Each row was made from one small tree. The marks that hang from a mark follow it in brackets, in alphabetical order. Every link used is in the known rows. Write each row's tree.
Known rows:
D[M U]: [  1   6  -4 -22   1 -12   5  17 -10  -5 -14   7  -5   4   3 -10  -4 -14
   2  -9 -15  -3  -7   1   8   3   3  -2  24  -7   7  -3  12 -26   2  -7]
Q[U[D[M X Y[K]]]]: [  0  -4  -1  -7   2  15  10  17 -24 -10 -11   5  -4  -4   6  -1 -11  -4
  -6  -3 -10  -7 -14   4   3   6   5   3   0   1   2  -9   4  -3   2  -3]
R[B[X[D]] F]: [ -4 -12  -6 -17   0   5  12  -3 -23   4  -2  -4   4   2   4 -13 -12  -2
 -21   0 -10  10  -9  13  20  -6   5  13  23  -4   1 -24   8 -25  -1  -7]
U[D Q]: [ -4 -17  -1 -10  -5  24  13   6 -29  -8  -3   1   5   0   6  -3  -9   5
  17   2  -9 -10   8  14  16 -10   5  -1 -17   4  -2   7   8  50   8  -1]
R[B[X[D[U]]] F]: [ -3 -11  -7 -20  -2   3  14   0 -25   6  -5  -3   3   6   4 -13 -12  -3
 -25  -4 -12   6 -12  13  21  -4   4  14  26  -6   2 -24   8 -33  -1  -9]
F[R[B[X[D[M U]]]]]: [  2  15   4 -15   0  10  20   5 -17  -2  -2  -7  -2   2   0 -13  -9  -4
 -15  -4 -14   6 -10  14  11  -6   6  17  18 -16   1 -16   7  -2  -1 -16]
H[A]: [  0  16  -2   1   3   8   3  -9   2  -8  -3   5  -3 -13   2 -10  -6  -2
   0   8  -3 -12  -4   2 -17  -6  -2   1   0   1   0 -14   9  21   6   8]
A[J[G] K]: [ -4  -3   5  30  -4  24 -11 -12  -9   6   3  -2 -11 -13  -2  -9   3  -7
 -14   2  -8   1   5 -15  25 -12   2  -5  10   1   5 -17   2   9   2  -5]
F[R[B[X[D]]]]: [  1  15   5 -10  -1  18  18  -1 -16   0   0 -10  -1  -1   0 -13  -9   0
 -16   0 -13   9  -7  15   7  -9   5  17  10 -14  -2 -15   5   9   0 -14]
F[R[B]]: [ -1  14   5  -4   1  11  15  -2 -18   2  -7  -8  -2   3   0 -14  -8  -4
 -15   2 -17  13  -5  11   6  -6   4  11   3 -13  -4  -8   6   7   0 -13]
Q[U[D[M]]]: [  1  -3  -3  -4   1   8  12   6 -23  -8 -13   4  -3   2   4  -5  -6  -5
   6   2  -8   1 -10   6   9   5   6  -1  -3   1   0  -6   4  12   3  -3]
B[X[D]]: [  4   9  -1 -20  -5  24   5   0   1  -6   3  -6  -3 -12   4  -8  -8   4
  -2   3   0  -3  -2   9   0 -11   4  11  18  -1   1 -14   5  15   6  -3]
J[A[K] G]: [ -9  21  -1   6  -6  26  -3 -11  -1  -3   0   5  -7  -6  -5  -8  -2 -14
  -3   4  -6 -15   0  -8 -17 -10   1   5 -15   0   4 -13   8  28   1   6]
B[R[F] X[D[M Y]]]: [  2  -4   1 -29 -12  18  19  17 -16  -6  -2  -7   0 -16   8  -1 -16   1
  -2   7   5   9 -12  16   0 -10   9  24  43  -1   9 -19   7 -12   5   2]
B[X[D[U Y[K]]]]: [  7  10   2 -24  -5  24   8  10  -5  -4   2  -4  -4 -10   4  -5 -11   3
 -12  -5  -4 -16  -8  10   2  -7   2  12  21  -2   3 -20   5   0   6  -5]
M[D[U X Y[K]]]: [  3  -2   3  -9  -6  16  18  28 -12  -1  -6  -1  -5 -10   9  -6 -10   0
 -19 -10 -14 -21 -11   0 -17   1  -7  -2  13  -6   2  21   4 -37   1  -1]
Q[U[D[X]]]: [  1  -4  -6  -1  -3  19  11   5 -21  -4 -14   2  -3   4   6  -5  -6  -1
  -8   2  -8  -3 -14   3   2   5   2   6  -6   2  -2  -1   3   5   3  -3]
X[B[R] D[M U Y[K]]]: [  9  16   3  -2  -8   7  20  14 -25  -3  -2  -9 -12 -17   5  -6 -18  -7
   6 -11  -6   1  -6   0  13  -4   3   3  20 -12  12   9  10  -1  -5 -21]
U[D[M X Y[K]] Q]: [ -7 -19   4 -21   1  23  10  30 -29 -19   1   6   4 -12   9   5 -16   1
  10  -7 -11 -18   2   9  12  -7   8   2  -3   3   6  -2  11  21   5  -2]
X[B[R] D[M U[Q] Y]]: [  9   8  -2  -9  -8  13  19  11 -27  -6  -5  -8  -6 -11   4  -7 -17  -3
  10 -10  -8  -3  -6   9  20  -6   5   9  20 -11  11  16  10  23  -3 -25]
H[A P[L]]: [  3   5  -7  22   5   4  -2   1   4   1  -3   5  -9  -5  -5 -12  -7  -6
  12   4  -2  -7  -3   6  -9   5  -4  14  10  -4   5 -25  11  16   6   4]
R[B[X[D]]]: [ -1   7  -1 -14  -1  10   5  -4  -9  -2   3  -4  -1  -7   1 -13  -9  -3
 -17  -2 -12   4  -7  12   5  -8   9   6  11 -10   0 -21   8  -2   1 -15]
E[Q[U]]: [ -1  -8  -4   9  -4  12  -5  10  -5   4 -10   1  -3   5   7  -7  -4   0
 -13   7 -14  -3 -15   1  18   0  10   3 -15  -3  -4   2  10   8   6   0]
A[K]: [ -3  -7   2  13  -1   5  -6  -2 -10   2  -1  -1 -13  -5   2  -9  -4  -2
  -3   5  -6  14   3  -7   2 -10  -4 -10   4  -5   0  -1   2   5   3  -6]
R[F]: [ -4 -13  -7 -11   0   6   6   0 -19   3 -15  -2   1   3   7 -10  -8  -3
  -5   7  -9  11  -1   3  10  -3  -3   4  15   5  -2  -3   7 -15   5   8]
X[B D[U]]: [ 10  14  -6   5  -5  13  14  -9 -16   3  -6 -11 -10  -3   2 -15  -9  -2
   3 -10  -9   0   0  -2  20  -5  -5   1   7  -9   3  19   7  15  -3 -22]
D[U[Q] X[B]]: [ -1  -2 -13  -6 -10  14  -1  14 -16   1 -12   3   1   9   4  -8  -8  -3
 -13  -6 -16 -15 -16   0   8   3   1  17  14  -5   3  11   9  -4  -1 -19]
E[Q[U[D[Y]]]]: [  0 -14  -1   7  -3  17   2  13 -12   0 -10   1  -2   4   8  -5  -8   0
 -11   0 -16  -5 -13   5  21  -2   9   1 -17  -1  -3   3  10  10   7  -1]
D[M U[Q] Y[K]]: [  0   0   3 -29   4   0   4  34 -23 -10  -7  10  -1  -3   4   0 -13  -7
  -3 -11 -17 -27  -7   8  13   3   7   0  14  -5   9 -15  11  -7   4  -7]
Q[U[D[M X]]]: [  0  -5  -5  -5  -1  11  10  10 -21  -9 -13   5  -3   1   6  -4  -7  -5
  -2   0  -8  -1 -14   3   5   6   5   4   1   1   1  -3   5   0   1  -4]
A[J K]: [ -1  -8   2  26  -1  11 -11  -7  -9   5   1  -3 -12  -8   0  -8   2  -3
 -12  -1  -8   9   6 -14  24 -10   1 -12   9   0   3 -17   2  -2   4  -7]
U[D[X Y] Q]: [ -3 -21  -1 -19  -2  35  10  18 -26 -14  -5   3   6  -4   8   1 -14   5
   0  -6 -14 -18   0  15   9 -10   4   8  -8   5   0   9   9  37   8  -4]
H[A[J] P]: [  2  -5  -5  22   8  11   1  -9   3   0  -3   6  -9 -10  -4 -11  -1  -5
   1   1  -3 -16  -1   1 -10   0   3  10  11   1   5 -29   8  13   6   2]

Write each row's tree:
[ -8 -21  -3 -18  -3  18  10  20 -25 -17  -1   6   5  -4   7   0 -11   0
  16  -3 -10  -8   3   9  14  -8   8   3  -2   2   4   7  12  25   4  -3]
U[D[M X] Q]
[  5  14  -1   4  -8   7  15  -2 -18  -6   0 -13 -10 -19   4 -10 -14  -5
  21   0   0  19   2  -1  12  -9   5   1  16 -10   9  16  10  19  -4 -19]
X[B[R] D[M]]
[ 13  13  -3  -3  -1  20  14  -4 -17  -1  -7 -11  -9  -6   3 -14 -13  -2
  -4 -16 -13  -5  -3   4  18  -6  -5   2  11  -8   4  18   7  19  -2 -24]
X[B D[U Y]]
[ -1   2  -6  11 -13   5   7  -3 -21   4 -11  -8  -1  -8   6 -10 -12  -8
  10  10  -6  25  -6   1   3  -4   4   7  18  -2   3   2   8   8  -1 -12]
X[B[R[F]]]
[  5  -2  -2  -5   1  20  13   4 -24  -6 -15   2  -2   2   5  -5  -8  -1
  -6  -1 -11  -6 -12  10   5   4   3   2  -7   2  -2  -5   2  19   5  -4]
Q[U[D[Y]]]
[  3   8   0 -24  -1  17   5   4   1 -11   5  -4  -3 -15   4  -7  -8   0
   5   1   0   0  -2   8   3 -10   6   9  24  -2   5 -17   7   9   5  -4]
B[X[D[M]]]
[  3  -4   4  -9  -5  16  20  23 -21   0  -4   0  -1  -8   7  -5 -10   3
  -6  -4 -13 -25  -4   8  -6  -1  -3  -6   1  -6   1  16   3  -2   4  -2]
M[D[U[Q] Y[K]]]
[ -2  -5 -11 -18  -8  15   0  19 -13   1 -14   6   0  11   5  -6  -5  -1
 -21  -5 -16 -24 -15   2   2   3   0  18  11  -4   1   9   8 -13   4  -8]
D[U[Q] X]
[ -1   2  -2 -16   6   8  -7  21  -4 -19  -8   3  -3 -18   6  -6 -15 -12
  -2 -12 -17   7 -11   1  -3  -4   4   5  33  -2   9   0  14 -13  -2 -18]
D[M X[B] Y]
[ -3  -1  -2 -18   0   4  -1  40 -21 -11  -6   8  -1  -7   6   0 -16  -9
 -10 -16 -19 -23 -17   0  10   5   6  10  25  -6  12  -7  13 -20  -4 -19]
D[M U[Q] X[B] Y[K]]
[  6   8  -7  -3  -2   7  13   1 -22  -5  -2  -7  -6  -4   2 -12 -10  -3
  15 -10  -8  -4   2   1  30  -5   2   1  10 -10   8  17  10  24  -5 -24]
X[B D[M U[Q]]]
[ -2 -16  -1   2  -2  14   1  20 -10  -4  -9   4  -2   2   8  -4  -8  -2
 -12  -2 -15  -4 -16   3  20  -1  10   3  -9  -1   1   4  12  -2   5  -1]
E[Q[U[D[M X Y]]]]
[  0  14   5 -10  -2  14  14   1 -14   0  -3  -7   1   0   0 -13  -8  -3
 -16   2 -14  12  -9  15   4  -7   7  17  12 -13  -3 -21   6   7   1 -13]
F[R[B[X]]]
[ -2  -5  -3 -19 -19  13  11  13 -13   2  -7  -4   4  -8   8  -2 -11  -2
  -4  16   3  15 -16  13  -9  -6  10  25  38   2   4 -26   5 -15   7   6]
B[R[F] X]
[  8  12   0  -5   6  14   8  -2 -13 -12  -1 -10  -9 -20   4 -12 -15  -4
  14 -11  -9   8   5   3  18 -10   0  -4  15  -6   7  12  10  27  -3 -22]
X[B D[M Y]]
[  4   5  -3 -28  -4  16   7  10  -5  -8   3  -1  -1  -6   3  -6  -7   2
   1  -2  -2 -12  -5  11  11  -7   7  13  24  -4   6 -15   7   9   5  -7]
B[X[D[M U[Q]]]]
[ -4   6   4  -8  -3   6  -2  32 -11 -14  -3   1  -6 -26   9   1 -19 -12
  -2  -5 -11   5 -13  -4  -9  -2   8   6  29  -4  11  -9  13 -24  -4 -13]
D[M X[B[R]] Y[K]]
[ -1   4   2 -28   3   0   1  41 -10 -10 -11   9  -7  -7   8  -1 -14 -12
 -22 -18 -19 -20 -17  -3  -3   5   2   7  31  -6  11  -9  12 -55   0  -7]
D[M U X Y[K]]
[ 10  13  -1   1   1  25   9 -10 -13  -5  -3 -13  -9 -16   4 -13 -15   1
   4  -9  -9   4   4   3  14 -11  -4  -1   5  -4   2  16   7  35  -1 -21]
X[B D[Y]]
[  1  -3  -1  -1   0  14  10  15 -25 -10 -10   4  -4  -5   6  -2 -12  -5
  -3  -4 -10  -3 -15   3   6   6   5   3   1   1   3  -8   5   2  -1  -9]
Q[U[D[M X[B] Y[K]]]]
[  4  10   1 -17 -19  24  14   7  -6  -2   2  -9  -4 -17   6  -3 -11   3
   0  11   6   6  -9  12 -11 -11   9  21  26  -4   4 -13   5   8   6  -1]
B[R X[D]]
[  9  15   1  -3   1   7  14   9 -20  -6  -1  -7 -11 -13   4  -9 -16  -6
   5 -16 -11  -6  -1  -2  21  -4  -1  -4  15  -9  10   7  10   3  -5 -22]
X[B D[M U Y[K]]]
[ -1 -15  -2   9  -3  13   0  18 -11  -4  -8   2  -2   0   8  -4  -9  -3
  -8  -3 -16   0 -17   2  23  -1  11   3  -8  -2   1   5  13   2   3  -7]
E[Q[U[D[M X[B] Y]]]]
[  7   8   3 -23   9  16  10   5  -9 -13  -3  -6 -10 -16   5  -9 -12   0
   3  -9  -8  -4   6   6  10 -10  -1  -3  10  -4   4  10   8  12   4  -6]
X[D[M Y]]
[  1  -5  -4  37   5   0  -5   1   1   3   3   6 -15  -6  -7 -11  -6  -5
  10   4   2   0  -1  -1  -6   2  -7   9  10  -7   7 -27   8  13   3   0]
H[A[K] P[L]]
[  8   8  -7   3  -6  17  13  -7 -22   2  -4 -10  -6  -1   2 -13 -10   2
   6  -7  -9  -8   1   1  26  -5  -2   4   0  -8   3  20   7  33  -2 -23]
X[B D[U[Q]]]
[  5   8   3 -23 -19  27  17  20 -15  -1   1  -6  -2 -14   6   1 -15   5
  -9   5   3 -13 -14  15  -6  -8  10  24  24  -6   7 -18   4   6   7  -3]
B[R X[D[U[Q] Y[K]]]]
[  6   4  -1  -4  -4  11  19   4 -25  -7  -4 -12  -7 -18   6  -8 -19  -5
  13  -4  -4  17  -2   5  17 -10   2   6  26  -6  10  12  10  10  -4 -17]
X[B[R[F]] D[M Y]]
[  5   5  -5   9 -12  15  19  -8 -24   4  -5 -16  -8 -12   6 -11 -15   0
   9   4   0  18   0   0  15  -9  -1   8  12  -5   4  18   7  16  -3 -13]
X[B[R[F]] D]
[  3  15   4 -12  -3  15  20   1 -17   2  -3  -9  -2   4   0 -14  -9  -2
 -20  -3 -14   4 -10  15  10  -6   4  19  13 -15  -1 -14   5   2   0 -15]
F[R[B[X[D[U]]]]]
[  6  11   0 -20 -21  20  18  11  -9   1  -2  -7  -4 -10   5  -4 -10   2
  -6   6   4  -1 -14  12  -8  -8   8  23  30  -6   6 -12   4  -3   6  -3]
B[R X[D[U]]]
[  8   4  -2   2  -8  22  19  -3 -25   0  -7 -16  -7 -15   7  -9 -19   0
   3  -2  -4  13  -2   6  13 -10  -2   9  17  -4   5  16   7  19  -1 -16]
X[B[R[F]] D[Y]]
[ -2  -1   0 -28   9  10  -6  26  -1 -20 -10   6  -3 -16   7  -4 -13  -9
 -10 -11 -17  -1 -10   3  -8  -4   3   6  30  -1   7  -2  12 -22   2  -6]
D[M X Y]
[  1  -7   2 -11  -7  20  17  30 -17  -2  -5   1  -1  -9   8  -4 -11   4
 -16  -7 -14 -28 -10   3 -11   0  -4   2   7  -6   2  21   4 -19   2  -2]
M[D[U[Q] X Y[K]]]
[  6   5   3 -24   4  14  14  18 -21  -8  -2  -2  -9  -7   5  -4 -13   2
  -3 -12  -9 -25   2   4  19  -4   0   0   5  -7   6   5   8   7   3  -7]
X[D[M U[Q] Y[K]]]
